Every row comes from one small tree of marks. Brackets hold a mark, then the marks that hang from it, in alphabetical order. Every link used is in the known rows. Which tree was each row made from?
Known rows:
(bevibo (fekat mebod)): [ 12  -6 -24 -54   6   5  12  15  -2  -3  -6   1  -4 -30 -13   4 -17 -13
   3   2  15   4 -16  15   0 -18  -7   5  24   1  15  -2  -4   0  -2  -2
 -10  -6   7  36  14   2   6 -27]
(niba (magope (bevibo (fekat mebod)) pobe)): [ 14   7 -27 -36 -12 -27  18  14 -10  -1 -27  -2   0 -14 -57  15 -38 -46
  11  -2  -6  24 -16   0   0 -14  -7 -15  22   9  15 -54  15 -35 -14  -6
 -16  45  24 -17   8   3 -13 -10]
(mebod begovu fekat): [ -4 -22 -16  19   9  18  11  11  -8 -22   0  -1 -15 -56  20   5 -17  19
 -20 -47  -2   2  -1 -20  31 -37   1  25  36   2 -29 -58  63 -56  -9   2
  -4 -16  16  12  30   5 -24 -13]
(mebod fekat): [-12  -9 -17  13   4  13  13   8  -5 -16   5   0 -11 -61   7   9  -8   6
 -27 -31  -5   7  -8 -13   5 -18  -3  18  34  -3 -15 -39  38 -34 -12   1
  -7 -26  15  12  24   6 -16 -23]
(mebod (begovu fekat)): [ -1  -8 -24   1   2  30  11   4  -4 -14   4   6 -14 -21  16  -2 -31  33
   1 -26  12  26  13  -1  23 -24   1  44  30   6 -20 -56  45  -6  -7   1
  -4 -23   6  10  37  18  -9 -23]
(magope bevibo pobe): [-15   3 -24  34 -23 -10  20 -11  -4 -12 -21   2  -5 -38 -53  19 -17 -20
 -28   3 -18  29   1   5   8  17 -11  19  24   3 -10 -38  31  -3  -8  -1
 -17  -1  21 -25  16   3 -15   6]
(magope (bevibo fekat) niba): [  8  10 -36 -23 -15  -3  15   3  -3  -2  -5  15  -6 -14 -52  15 -21 -15
 -40  19   9   5  17  -2   1   4  -8   4  29  13   0 -21  18  15 -10   1
 -19 -11  24 -10  -4   3  16  14]
(magope bevibo niba pobe): [ -5   2 -33  23 -30  -7  20 -18  -8  -9 -23   6  -6 -19 -65  18 -23 -29
 -36  14 -11  14  11   4  19  30 -23   6  21  11 -23 -35  36   9 -16   0
 -22  18  27 -49   9   5  -6  28]
(mebod (begovu (fekat tuse))): [  4 -19 -29  10  10  29  13  -3  -9 -16 -12   7 -13 -14  29  -1 -20  43
  16 -19  13  34  26   0  39 -20   8  29  22  -1 -24 -40  18 -10 -11  -2
  -4 -22   5   6  36  14 -16  -7]
(fekat bevibo mebod): [  0  -1 -35 -10   9   8  15  -8  -3  -6  -9   2  -6 -11  10   3  -6  -2
   5  -1   5  10 -26   9  22  10 -20  -4  17  -6  15   9  14  37  -8   0
  -7  -6   6   8   5  -6 -26 -19]
(tuse (fekat mebod)): [ -2   0 -27 -47   3  19  12  11  -1 -10   7  -7  -7 -23   8   5  -2  -5
   9  -5  10  14 -28  22  11 -10 -15  -7  25  -4   4  -1  44  19   6  -2
  -3 -11   1  16  64   6 -10 -21]
(mebod (fekat beti)): [  0  -8 -17  -8  -1   8  14  12  -7 -13  10   4 -10 -45   4   5  -6   9
 -11 -38  -2  13 -16   0  11   7   5  18  26   1 -11  -8  23 -39 -21   0
  -7  -9  25  17  10  -2 -25 -24]
(pobe (magope (bevibo fekat) niba)): [  0  -2 -28 -29 -12  -3  11  -4   0  -7   0  13  -7 -10 -65  18 -14 -23
 -35  20  13   2  28   6 -26  10 -20  -5  28  21   6  -7   9  20  -4   2
 -21   1  23  -4  40  -3  19   6]
(fekat (begovu mebod) bevibo tuse): [  8  -6 -42  29  25   5  16 -14  -8 -18 -40   8 -11  14  10  -1 -20  30
   7   5   1  27  12   0   2   5   0  -8   6  -8  11  24 -23  33 -15  -2
  -1 -11   9  -2 -29  -8 -28   1]
(niba (magope (bevibo (fekat tuse)) pobe)): [ 12   4 -30  -7 -10 -31  19   5 -13  -6 -28   7  -2 -25 -48  20 -28 -27
  -5   6 -12  44  22 -11   3  -6  10  -8  25  -1   4 -50  -9 -43 -18  -7
 -16  16  32 -15   2  -3  -7   9]
(mebod begovu): [ -2 -17 -17   5   6  21  13   4  -1 -19  -9   2 -12 -36   9   3 -18   9
 -17 -21   6   9   8  -3  28 -18  -6  33  31   2 -17 -40  54 -26  -4   2
  -4 -10  16  16  45   1 -13 -15]
(begovu (fekat beti tuse) mebod): [  9   4 -29   5   1  19  12   1  -7  -6 -16  11  -9  17  13  -7 -24  50
  31 -16  16  48  18  16 -11   2  28  31   8   5  -2  -4 -31  18 -20  -1
  -8 -11   6   4   6  16 -15 -25]
(bevibo (fekat begovu beti mebod tuse)): [ 36 -24 -31 -68  23  -3  17  17 -12  -8 -28   7  -5   6  -2  -4 -13  -2
  40   6  20  13 -10  28  27  21  -4 -33   1  -8  17  58 -47  -2 -19  -7
  -2  32  21  24 -23 -20 -21  -8]
(bevibo (fekat beti mebod)): [ 22  -5 -19 -74   1   0  15  17  -5   0  -3   5  -2 -14 -12   0 -14 -11
  22  -4  19   8 -18  24   6   9   0   4  15   4  17  25 -15   0 -10  -1
 -10   7  17  32   2  -6  -7 -32]
(begovu (fekat bevibo tuse)): [ -3   3 -45  19   9  19  15 -15  -6  -8  -3  12  -9 -10  24   4 -10  43
  14   4   4  43  14  -2  18  18   5  14  16 -10  -3   1 -15  42 -16  -2
 -10 -47   5   1  -2   9 -14 -10]
(niba (magope bevibo pobe)): [ -4   8 -24  16 -16 -20  19   2  -7  -9 -23   0  -4 -25 -52  17 -28 -37
 -20 -13 -19  34   1 -10   4   0  -9   4  28   8  -1 -67  38 -38 -18  -4
 -13  25  29 -27  45   2 -24  -6]
(magope (bevibo fekat) niba pobe): [  6   6 -34  -7 -28 -14  19  -7  -9  -3 -20  10  -4 -22 -76  20 -32 -24
 -37  24 -10  11  20   6   5  20 -11   7  25  13 -10 -26  17   3 -15   0
 -27  11  29 -31 -22   6  11  25]
(begovu mebod): [ -3   3 -17  16   1  13  11   4   3 -12 -14   0  -9 -17  -9   1 -21  16
 -20 -14   7  18   6   4 -24 -21   6  35  25   8   0 -27  12   2  -5   2
  -9 -21   4  12  30  15  -4 -31]
(magope bevibo niba): [ -2   6 -34  11 -15   5  16  -5  -2  -6 -10   9  -8 -10 -41  13 -11 -16
 -42  10   4   6   9  -2  12  13 -21   4  25  12 -12 -27  35  20 -12   1
 -15  -8  22 -32  25   4  -4  16]
(tuse (fekat bevibo mebod)): [ -1  10 -41 -34   4  15  14  -3  -3  -9  10   0  -7 -11  17   5  -1   5
  18   1  -1  16 -28  17  17   4 -16 -19  21  -8  15  17  37  49   2  -1
  -4 -24   3   7  20  -4 -22 -14]
(pobe magope): [-15 -18 -12 -15   2  12  10  -3   4 -16   5   1  -9 -38 -19   9  -1  -9
 -26  -8   9  14   9   8 -21   6 -19  13  28   6   2  -1  20  -5   0   3
  -9  -9  16  23  92  -2  -3 -31]
(tuse fekat): [-10   7 -25 -30  -2  19  12   6   1 -14  17   1  -9 -40   1   8   0   5
 -17 -10   2  24  -3  12   1  -8  -5   9  34  -4  -3 -12  54  13   0  -1
  -6 -34   8  18  61   7  -1 -19]
(fekat mebod): [  0  -9 -22 -23   7  13  13   5  -1  -8 -11  -4  -6 -24  -1   3  -7 -12
   1  -3  13   6 -27  13  12  -4 -20   8  20  -2   5  -8  16  -2  -4  -1
  -6  -2   6   9  47   1 -15 -25]

Write each row's tree:
[ 24 -27 -25 -34  17  12  13  12 -11 -13 -26   1  -7 -14  16   3 -18  11
  26  -3  21   6   6   9  45 -30   1  -1  18  -3  -6  -4  -1 -24  -3  -2
  -6  -2   9  22   6  -5  -7  -2] -> (bevibo (fekat (mebod begovu) tuse))
[  6   2 -34  39   8   0  13  -6 -14 -13 -15  10 -10  -1  27   3 -12  40
  18 -28  -5  27   4  -8   1   6  23   9  10  -4  -1  13 -17   0 -20   1
 -10 -16  17   5 -49  -5 -37  -9] -> (begovu (mebod (fekat beti bevibo tuse)))
[ 16  -6 -33 -72  13  10  16  16  -8 -12   0  -2  -9   9   4  -6  -7  -9
  39  -7  11  12 -39  37  25  20 -24 -34  10  -5  14  45  30  16  -9  -5
   5  29  15   6  27 -14 -30 -16] -> (tuse (fekat begovu beti mebod))
[ 12 -26 -27  -3  20   2  17   8 -15 -20 -15   5 -13 -25  18   1  -3  17
   8 -26   0  17  -6   1  29  18   0 -22  11 -12 -11  22  -7 -34 -30  -5
   0  11  28   0 -11 -15 -40  -3] -> (mebod (fekat begovu beti tuse))
[-10  -7 -27  -2 -14   3  11 -10   1  -9  -6   8  -9  -3 -54  16  -5 -25
 -38  13   7   1  18   1 -12  22 -30  -7  25  18  -6 -11  31  23  -6   3
 -16   6  21 -23  72  -3   0   8] -> (pobe (magope bevibo niba))
[ 13 -21 -45  -7  27   6  19  -9 -11 -13 -40   4  -8  11  18   1  -5   5
  28  15   2  12 -20   8  40  24 -26 -41   1 -17  13  48 -20  35 -14  -5
  -1   8   9  -3 -11 -19 -41   3] -> (fekat begovu bevibo mebod tuse)
[ 19  15 -31 -20  15 -19  14  26  -5  -6 -31   7  -9  13 -49   2 -51 -16
  -7  -8   5  28   9 -18 -37 -40   6 -13  27  13  26 -44   7 -25 -16  -4
  -4  21  21   5  -4   4  -6 -19] -> (niba (magope (bevibo (fekat (begovu mebod)))))
[ 11  15 -43 -23  13   6  15  -1  -6 -16  -2   9 -12  22   3  -6 -24  27
  23 -15  -3  28 -13  21 -10  17   0 -13  10  -4  20  46  20  49 -11  -1
   2   2  15   3 -24 -10 -29 -17] -> (tuse (fekat (begovu mebod) beti bevibo))
[  6  12 -26 -20 -17 -28  18   9  -8  -5 -15   5  -2 -35 -65  18 -37 -41
 -17  -4 -13  33  11 -12  -9 -12   4   2  32   8   9 -64  17 -41 -15  -5
 -16  16  33  -9   7   2  -4  -9] -> (niba (magope (bevibo fekat) pobe))
[ 34 -23 -25 -52  12   5  14  16 -13 -11 -21   6  -6  -1  15  -3 -13  13
  44 -12  22  10   2  19  47  -6   7   0   9  -1  -2  18 -16 -31 -11  -3
  -6  19  20  25 -11 -13 -19  -6] -> (bevibo (fekat beti (mebod begovu) tuse))
[ 16  -9 -23 -53   2  19  13  14  -7 -14   6  -2 -11  -1  26  -4 -11   6
  39 -31  11  10 -25  24  40  -6  -9  -2  18   1  -5  11  59  -9   0   0
   1  17  12  10  43  -5 -30 -16] -> (tuse (fekat beti (mebod begovu)))
[ 13  -4 -23 -28  18   3  13  16  -2 -12 -23   6 -11 -11 -28  -3 -38   8
 -10  -2  13  13  10   4 -33 -25   5  11  23   4  16  -1 -10   9  -8  -1
  -6  -3  11  28 -11   6   7 -24] -> (bevibo (fekat (begovu mebod)))
[ 15   1 -39 -41   4  15  14   2 -10 -14   8   3 -11  11  29  -3 -10  21
  46 -22   3  13 -29  19  46  11 -11 -11  15  -4   4  23  54  22  -3   1
   0   7  14   8   3 -15 -38  -9] -> (tuse (fekat beti bevibo (mebod begovu)))
[ -4   7 -29   3 -22 -17  18  -2  -5  -7 -15   6  -3 -44 -66  20 -26 -20
 -28   9 -16  26  10   3  -4  11   2  14  27   4   0 -36  12  -3  -7  -2
 -22  -2  23  -8 -15   1   5   4] -> (magope (bevibo fekat) pobe)
[-10  11 -30  45   6   8  11  -2  -6 -14  -6   3 -13 -26  11   5 -22  31
 -16 -30 -11  16  -4 -16 -18 -20  11  20  26   0  -1 -28  20   2 -13   4
  -8 -30   9   8 -32   8 -24 -22] -> (begovu (mebod (fekat bevibo)))
[ 24 -29 -24 -19  10  11  15   5 -12 -14 -28   2  -8   7  30  -3  -6  11
  40 -19  18  11 -10  16  62   5  -7   0   5  -2 -11  13   6 -27 -12  -2
  -3  30  19   7  27 -13 -38  -2] -> (fekat beti (mebod begovu) tuse)
[ 15  -7 -44   5   7  18  16 -11 -12 -13  -5  16 -12  13  37  -4 -19  53
  42 -19   7  43  18   3  50  22  14  19  10  -5 -14   9   2  20 -20  -1
  -4 -13  17   2 -19  -1 -32  -5] -> (mebod (begovu (fekat beti bevibo tuse)))
[ 16   2 -45 -57  17   7  17   2 -10 -11   1   4  -9  18  12  -5  -8   5
  43  -5   1  16 -40  27  31  36 -25 -45   5  -9  22  62  26  54 -13  -3
   4  19  15   4  -9 -21 -40 -10] -> (tuse (fekat begovu beti bevibo mebod))
[ 18   7 -31 -41  13 -20  16  23  -6  -7 -15   9  -9 -10 -46   8 -34 -31
 -10  -6   2  23   2 -17  -8 -19  -7 -25  30   6  21 -34  15 -29 -19  -6
  -4  17  29   4  12  -8  -9 -10] -> (niba (magope (bevibo (fekat begovu))))
[ -4  20 -39  28   1  20  11  -7  -1  -6  -5  11 -10   8   5  -3 -36  45
  12  -9   2  39   8   0 -25  -8  12  36  21   5   8 -27   1  50 -12   2
 -10 -35  -4   0 -13  22  -9 -35] -> (begovu (fekat bevibo) mebod)
[ -3  -9 -22  42   9  12  12   5  -9 -16 -20   0 -11 -30  17   6 -14  33
  -9 -26   1  19  10  -9 -10 -34  19  16  23  -2 -14 -34   1 -30 -13   0
  -9 -25   7   5   1  13 -17 -15] -> (begovu (mebod (fekat tuse)))
[ 18  -6 -40 -33  19  -1  19  -3  -9  -9 -16   6  -8  17   6  -6 -14  -5
  31  -4   5   9 -36  23  34  45 -26 -27   1  -7  22  62  -4  33 -20  -2
   2  25  18  -1 -19 -25 -46 -13] -> (fekat begovu beti bevibo mebod)
[ -6  -9 -36  36  12   8  15 -11 -12 -16  -8   7 -10 -40  31  11   2  32
  -9 -13 -11  21   3 -15  26   5   3  -6  22 -16  -9  -5   5  -4 -15  -1
  -9 -37  16   6 -19  -7 -30   2] -> (mebod (fekat bevibo tuse))
[ -7  -2 -20 -21  -7  -9  10   5   3 -10   4   9  -7 -31 -56  18  -9 -19
 -24   4   4  15  16   4 -36  -1  -7   6  33  14  17 -15   8   4   3   1
 -16 -12  19  18  46  -6  14 -13] -> (pobe (magope (bevibo fekat)))
[ 16 -16 -28 -42  12   6  13   8  -7  -7 -20   3  -3 -21   5   6  -4   0
  14  11  19  13   1  16  13 -11   1  -5  16  -6   8   9 -31  -2  -6  -4
 -11  -7   8  25  11  -1  -1 -12] -> (bevibo (fekat mebod tuse))
[ 11 -19 -42  12  21  -1  18  -6 -16 -20 -15  11 -12 -13  27   2  -5  24
  16 -21 -10  23  -8  -7  38  36  -2 -30   7 -16  -2  44 -12  -4 -29  -4
   0   1  31   1 -49 -24 -50   5] -> (mebod (fekat begovu beti bevibo tuse))
[ 20  20 -26 -50  -5 -22  15  25  -5   0   0  14  -4  -9 -41   8 -28 -29
  -2 -17   5  30   4 -10  -9  -2  13  -2  28  12  21 -27   7 -36 -21  -4
 -12  13  36  13   9  -8  -9 -24] -> (niba (magope (bevibo (fekat beti))))
[  0  18 -37 -38  -3   9  15  -5  -3 -11  28  11  -8 -15  10   4  -1  14
   8 -11  -4  33 -11  17  12  34   0   1  21  -7  12  38  34  39  -9   0
  -5 -27  21  13   2 -12 -21 -12] -> (tuse (fekat beti bevibo))
[  5 -11 -39  -3  15   7  16 -12  -8 -10 -25   4  -5  -2  25   6   3  14
  20  12   6  16 -12   3  38  18 -14 -17   8 -12   7  25 -17  31  -8  -2
  -8 -16   5   5  -1 -11 -31  -3] -> (fekat bevibo mebod tuse)
[ 27 -14 -25 -63   7   0  15  12  -9  -3 -15   7  -2  -6   0   2  -4   0
  31   0  20  18  -8  25  20  15   5  -8   8  -5  14  38 -41   0 -14  -3
 -11   7  18  25  -7 -12 -11 -15] -> (bevibo (fekat beti mebod tuse))
[ 25  -7 -43 -42   6  -8  18  11  -8  -3 -32   7  -8  15 -52   5 -30 -32
  -3  26  13 -10 -11   7  17   6 -29 -41  13  11  11   9   6  28 -13  -3
 -10  38  18 -28 -15  -6  -4  18] -> (magope (bevibo (fekat begovu mebod)) niba)
[  0 -20 -36  47  16  14  14 -10 -15 -24 -12   6 -14 -35  41   8  -8  42
   2 -30 -10  13  10 -22  53 -17   7   6  24 -11 -24 -27  33 -32 -13   1
  -3 -29  16   1 -22  -8 -38  10] -> (mebod begovu (fekat bevibo tuse))
[  7 -17 -23 -11  14   4  16  14 -10 -17  -2   5 -12 -34   2  -2 -13   1
  -4 -36  -3  11 -19   1  16  14  -7  -7  19  -3  -6  11  21 -35 -24  -2
   1  13  27   8  -5 -11 -36 -18] -> (mebod (fekat begovu beti))
[ 25  -2 -23 -48  15  -3  13  17  -5 -11 -17  10  -9   1 -27  -7 -38   9
   7  -8  13  17   7  13 -28   0  12  10  14   8  17  22 -20   2 -16  -2
  -5  15  19  31 -32  -4  -4 -27] -> (bevibo (fekat (begovu mebod) beti))
[ 12   9 -41 -33   0  15  15  -4  -7   2   4  10  -8  19  17  -6 -19  20
  44 -10  10  32 -26  21  22  33  -5   8   7  -1  14  31  -4  48 -19  -1
  -7  -5   6   0 -12   0 -31 -31] -> (begovu (fekat beti bevibo mebod))
[  3  -1 -47  -1  12  17  15 -13  -9  -3 -15   7  -7  10  31   1  -8  33
  43   9  11  32 -11  11  29  10  -7  -3   7 -10   6  11 -22  49 -14  -3
  -7 -27  -4  -6  -7   6 -27 -14] -> (begovu (fekat bevibo mebod tuse))
[  3 -17 -22   5   4   6  15   4 -12 -15  -1   6 -10 -38  22   7   4  20
   2 -30  -1  23   1  -1  24  12  11   1  18  -8 -16   4   1 -36 -23  -2
  -7 -12  24   7   3  -7 -29 -10] -> (mebod (fekat beti tuse))
[  5  -9 -30  16   7   9  14   0 -12 -20   6   9 -15 -28  29   1 -16  27
   7 -47 -10   8  -7 -16  43   3   5  15  24  -2 -15 -10  52 -28 -17   3
  -3  -9  28  10 -31 -11 -42  -9] -> (mebod begovu (fekat beti bevibo))
[ -1 -11 -25 -30   9 -12  12   8   1 -14  -9   9 -10 -18 -57  12 -18 -23
 -15  12   6  10  11   4 -28   9 -19 -22  25  11  20   2   5  11  -6  -1
  -5  12  22  11  33 -13   4  -7] -> (pobe (magope (bevibo (fekat begovu))))
[ 13 -27 -18  10   9  11  15   7 -15 -23  -9   4 -14 -34  37   3  -7  32
  12 -47   1  15   7  -8  52  -8  11  10  20  -6 -31 -15  25 -61 -20   0
  -2   2  28   8   6  -9 -38   0] -> (mebod begovu (fekat beti tuse))
[ 25 -19 -30 -51  19  -3  18  11 -10 -13 -18  14  -6 -12  -7   1 -12   6
  13   2  13  24  11  17  18  25   7 -15   9  -8  10  47 -43  -3 -21  -6
  -4  10  30  23 -17 -18  -9  -3] -> (bevibo (fekat begovu beti tuse))
[ 15   8 -34 -22 -34 -20  21  -8 -11  -2 -15  14  -3  -9 -78  15 -29 -27
 -18  14  -7  19  17  13   7  47  -2   6  16  14  -8   2   0   2 -23  -1
 -27  28  39 -29 -39  -4   0  24] -> (magope (bevibo (fekat beti)) niba pobe)
[ -2   4 -29  11   1   4  15  -1  -8 -11  13  10 -10 -32  13   5  -6  19
  -6 -29 -11  17 -16  -7  18  25   3   9  22  -5  -2  10  21  -6 -22   2
 -10 -14  27  12 -35 -10 -34 -19] -> (mebod (fekat beti bevibo))
[ 17 -17 -29  -7   5  23  15   2 -11 -13  -8  12 -13   2  28  -6 -19  43
  34 -23  15  39  18  11  45   4  13  31  14   1 -22 -12   4 -14 -19  -2
  -5  -4  16   9  22   6 -24  -7] -> (mebod (begovu (fekat beti tuse)))
[  6 -23 -31 -18  16 -10  14   2  -5 -15 -24  11  -9 -10 -46  14 -10 -10
  -5  19   7  21  24   2 -15  11 -12 -34  17   1  14  16 -27  10  -7  -4
  -7   8  22   6  27 -20  -1  10] -> (pobe (magope (bevibo (fekat begovu tuse))))
[ 13  -5 -38 -12 -13 -17  22  -5 -13 -10 -32   9  -7 -13 -81  14 -39 -31
 -25  25 -10  10  15   9  10  29 -22 -20  17  10  -8  -3  12   9 -21  -3
 -16  34  32 -37 -35  -3   3  34] -> (magope (bevibo (fekat begovu)) niba pobe)
[  7 -11 -24 -37   6  26  12  13  -5 -17   2  -7 -11 -13  20   1 -13   8
  18 -20  11   4 -20  16  36 -32 -14  -2  27  -1 -10 -19  75  -7   7  -1
   1  -2   4  10  61   2 -19 -11] -> (tuse (fekat (mebod begovu)))
[ 10  18 -27 -31  -1 -16  14  22  -2  -2  -3   9  -5 -26 -41  12 -28 -27
 -19  -8   2  24   8 -22 -16 -26   6   2  37   9  18 -59  17 -34 -12  -4
 -11  -3  26  11  28  -1   1 -19] -> (niba (magope (bevibo fekat)))
[  8   3 -43  -5   2  14  16 -14  -9  -6   1  20  -8   8  24  -1  -9  45
  30  -2   5  48   9  13  24  40  10  11   9  -9   4  23 -29  43 -23  -2
  -9 -28  12   3 -15  -2 -27 -13] -> (begovu (fekat beti bevibo tuse))
